Each row comes from the steps of one path. Every step used is in the known rows, and no mark comes twice. Write the path behind each row, first mark first.
Known rows
t-p-e-b-s: [ -6 -26  30  37 -30  30 -32  18 -37 -20  60 -22 -38 -32  -7 -22   5 -22
  -2 -23  17 -30 -43  41 -23]
p-e-b-t-g-k: [-18 -22  11   3 -16  29   1 -22  -1 -34  46  -3  23   3 -19 -14   6   8
  59   7  29 -19 -22  13 -18]
p-e-b-t-g: [  1 -19  -3  16   0  22  -9  -9   0 -39  39 -20  33 -15 -43 -18  11 -14
  61 -16  21 -15 -22   4 -19]
g-e-b: [ 13 -10   0   3   8 -14 -30  -7  -5   4  19  29 -29  19 -30  33 -20  36
  29 -17  16 -19  16  34   1]
k-g-t-p-e-b: [ 32 -28  11  17 -38   4 -50  26 -20  -5  67 -17 -49   3 -22   9  24  -2
  39 -34 -12   5 -48  18 -44]
p-e-b-t-g-s: [  4 -15 -18  18  -9  17 -12   5 -23 -16  34 -15  13   7 -64  -8 -13  20
  68  -4  14   7 -22 -20 -11]
k-g: [ 13  -1 -11   4  27 -16 -31  -6   4  31  21  11   3  21  11   7  11 -10
   3 -21 -24  -5 -20   3 -34]
s-b-t-g: [-21 -20 -18  -8   5   5  -1 -45   5 -65 -19   2  60  -7 -13 -56  12 -22
  -7 -14  -8 -11 -14  10 -29]
p-t-g: [ -4  -9 -12  -4  26   3  -1  13  18 -16 -10  36  37   5 -14 -35  -8  -7
  29  -5  -1  21  28   3 -33]
t-p-e: [  7 -20   9  35 -16   1 -30  16 -19   4  24  18 -37  -9 -21   6  21 -12
  10  -1  -2  -4 -44  12 -23]
e-g-s-b-t: [  2  13 -55 -37 -37 -10   3 -51 -28  23 -25 -13  -6   2 -28 -14  -9   3
 -33  -4   0  17 -12   7  23]
k-g-s: [  9   6 -30   5  15 -23 -43  11 -18  55  15  22 -21  38  -6  17 -13  15
  22 -11 -32  14 -24 -10 -20]
s-b-e: [-12 -27   5 -28  -7  25 -35 -28   9   0  24 -30  -3  -3  28 -33   6   4
 -47 -28  20 -27   3  38   2]
e-g-s-b-t-p: [ -8  10 -53  -9 -56 -22   6 -34 -48 -15 -14  -6 -20   3 -30 -38   1  -8
 -37   1 -13  23 -40   0 -13]
p-e-b: [ 23 -31   8   4  -6  14 -36  10 -13  21  50 -26 -37  -9 -14  27   5   4
  36 -26  29 -29   9  29   0]
e-b-s: [-11 -26   3   7   0  17 -23   2 -21  13  40 -19 -15  -6   2 -14 -20  -9
  -5 -29  18 -35   9  49   1]
e-g-s: [ 25  -7 -58 -19 -12 -16 -22   1 -30  83 -21   8 -46  27 -22  31 -37  17
  -4  -5  -3  18  14 -12  40]
k-g-e-b-t-p: [  2  18   2  35 -19 -45 -15 -14 -17 -49  53  37  15   1 -49 -26  25  -5
  26 -12 -15   6 -69  15 -77]
s-b: [ -5 -25  -5 -17  -3  -4 -23 -27 -11  -8  -6  -8 -12   2  12  -3   5  -5
 -28 -25  -1 -22   8  37  -3]
t-g-s-b-e: [-13 -36 -15 -27   0  28 -41   2  -3 -17   2 -13  20  24   0 -35 -20  30
 -23 -13   6   0   5  -4  14]
t-p-e-g: [ 32 -22 -20   8 -24   1 -17   3 -28  30   3   2 -48 -18 -16   3  16 -25
 -13  -9   3   2 -30   3   0]
e-g-s-b: [ 14 -11 -48 -46 -24 -11 -20 -20 -37  40 -28 -12 -43  15  -1   8 -24  13
 -35 -15  -4   9  22  17  31]
s-b-t-p: [-28  -4 -16  23 -38 -19   3 -39 -22 -65   5   3   9 -15 -15 -49  44 -27
 -28 -12 -12  -5 -55  28 -49]

Write each row's path
[-16  -7 -38   8   0  -4  -8   5 -12 -27  24   3  25  29 -59 -11 -26  26
  59  -6   4   5   0 -20 -15] => e-b-t-g-s
[ -6 -20 -32   5  21   0 -26  19 -14  12 -18  34   4  43 -34   9 -31  27
  30   2 -12  11  12 -30  -2] => t-g-s
[  7  -1   5  -1  19  -8  -5  16   6 -43   6  50  28  -4 -44 -18 -25  30
  47  -8  21  18  41  31 -27] => p-t-g-e-b
[ 22  -1   6   1  22 -27 -43  -3 -10   8  39  27 -10  16 -15  22  -3  24
  30 -24  -3  -8  -4  31 -31] => k-g-e-b
[  5 -29 -17  11 -36   3 -25  14  -8   1  -4  35 -48  34 -28  14  -1   9
   1  -5 -15  13 -17   6 -19] => g-t-p
[-14  -7  -6   0   9  -1  -4 -55  -3 -71 -34  44  56  -7 -34 -48   6   7
  -1   3  -2   1 -23  20 -26] => s-b-t-g-e
[ 16 -27 -29 -31  -1  19 -30  -9  16  66   6 -24 -11   4  15 -10 -18 -13
 -37 -24  27 -13   4   5  41] => b-e-g
[ 16 -14 -44 -36 -12  11 -35  13 -10  86   7 -14 -34  27  -8   0 -40  16
 -27 -13  18   8   5 -16  48] => b-e-g-s
[-15 -16 -11 -30 -17  21 -49  -5 -12  18  20 -31 -26  24  12 -15 -18  33
 -36 -21   8  -6   3  18  21] => g-s-b-e
[ -2  -7  22   7  10   5 -35  -6 -24   4  42  20   1  -3  -4 -15 -18   6
   5 -26  -3 -14 -31  48 -33] => k-g-e-b-s
[-13  -7  11  22 -43   1 -11 -36 -20 -54  23 -10  -4 -41 -19 -44  49 -33
 -13  -6  -5  -4 -72  36 -44] => s-b-t-p-e
[-12  -2 -16  34 -34 -26   6  -8 -12 -42  53  -2  -5   1 -37 -20  22 -20
  18 -19   3 -13 -38  13 -51] => e-b-t-p
[ 17 -35 -29 -27 -54  12 -29  12   7  35   9  -7 -47  20 -10 -18 -10   0
 -39 -22  10  15 -18  -8  23] => b-e-g-t-p
[ 19 -18 -26 -16 -49  -4 -27   0 -60  16  -5 -20 -67 -17 -20  -3   6  10
 -36  -9  -3  13 -27  15  12] => t-p-e-g-s-b
[  9  -9 -16  -9 -59   2   8 -43 -32 -29  -3 -26 -11 -50 -18 -44  43 -45
 -41  -9   9   5 -62  21 -17] => s-b-t-p-e-g
[-33 -12  -3 -13   9  11   9   8  20 -15  -3  53  19  26   4 -29 -13  19
  25  10  14  18  31  17 -31] => p-t-g-k
[-10  -7 -13   6 -56   6  15 -27 -24  16  16  13 -33 -14 -17 -25  24 -17
  -6  23  16  13 -63   4 -15] => b-t-p-e-g-k
[-22  -3 -35  15   8  -6  -5  -5  -6  -4 -10  26  37  27 -52 -16 -19  13
  39  18 -14  21 -19 -35 -14] => b-t-g-s
[  2  -2   3   2  27  -3  -7   7  17 -25 -29  77  35   3 -38 -31 -16  26
  29   8   6  34  17  14 -28] => p-t-g-e
[ -5  -5  -2  46 -31  -1  -9 -10 -14 -20  32  10  -5 -20 -41 -27  40 -33
  12  10   6   7 -73   5 -45] => b-t-p-e
[  1   3  -2  13  -4 -15  -8 -30   2 -18  25  32   5   5 -55   1  -3  18
  33  -4  19  -7 -20  27 -21] => g-e-b-t
[ -5  -3  -6 -25  -3   4 -53  -8  -9  28  43 -31  -6  25  25 -25   0  19
 -37 -29 -12   3 -30  13 -14] => k-g-s-b-e
[  3  -2 -17 -17   2 -19 -45 -14 -34  17  10  -4 -16  23  14  -1  -3  20
 -11 -19 -34   8 -12  17 -29] => k-g-s-b
[ -8   0 -31   7  12  -1  -2  33   0   4 -11  39  14  25 -37 -23 -32  25
  36  11  -6  40  33 -16 -21] => p-t-g-s
[ 17   1   3   9  31 -23 -40 -11   1  25   0  55   3  20  -9  13  -2  20
  13  -5 -16   5 -25  15 -31] => k-g-e
[-19  -3 -13  -6 -16   0  -5 -55  -1 -28   0  -7  21  -8  -6 -32  17 -13
 -22 -13   3 -15 -23  34 -25] => s-b-t
[-13  17 -28  -7 -14 -17 -18 -37 -26  -1  10  -8  20  12 -13 -30   7   1
  -5  -8 -31  18 -46   8 -48] => k-g-s-b-t
[ 22 -17 -14  -8   0   0 -45   1  10  39   4  16 -15  37  -2  14  -7  13
  19 -20 -26  12 -20   9 -27] => k-g-t
[ 10 -22   9  29 -25  -1 -30  17 -30 -19  60 -13 -50 -13 -23   9  23  -9
  26 -23  14 -17 -24  24 -22] => t-p-e-b
[-26 -36  -2  -3  16  16  -7  -8   1  -3  -6  40  12  40  12  -4 -15  23
  18  13   4 -12  14   5  -2] => t-g-k
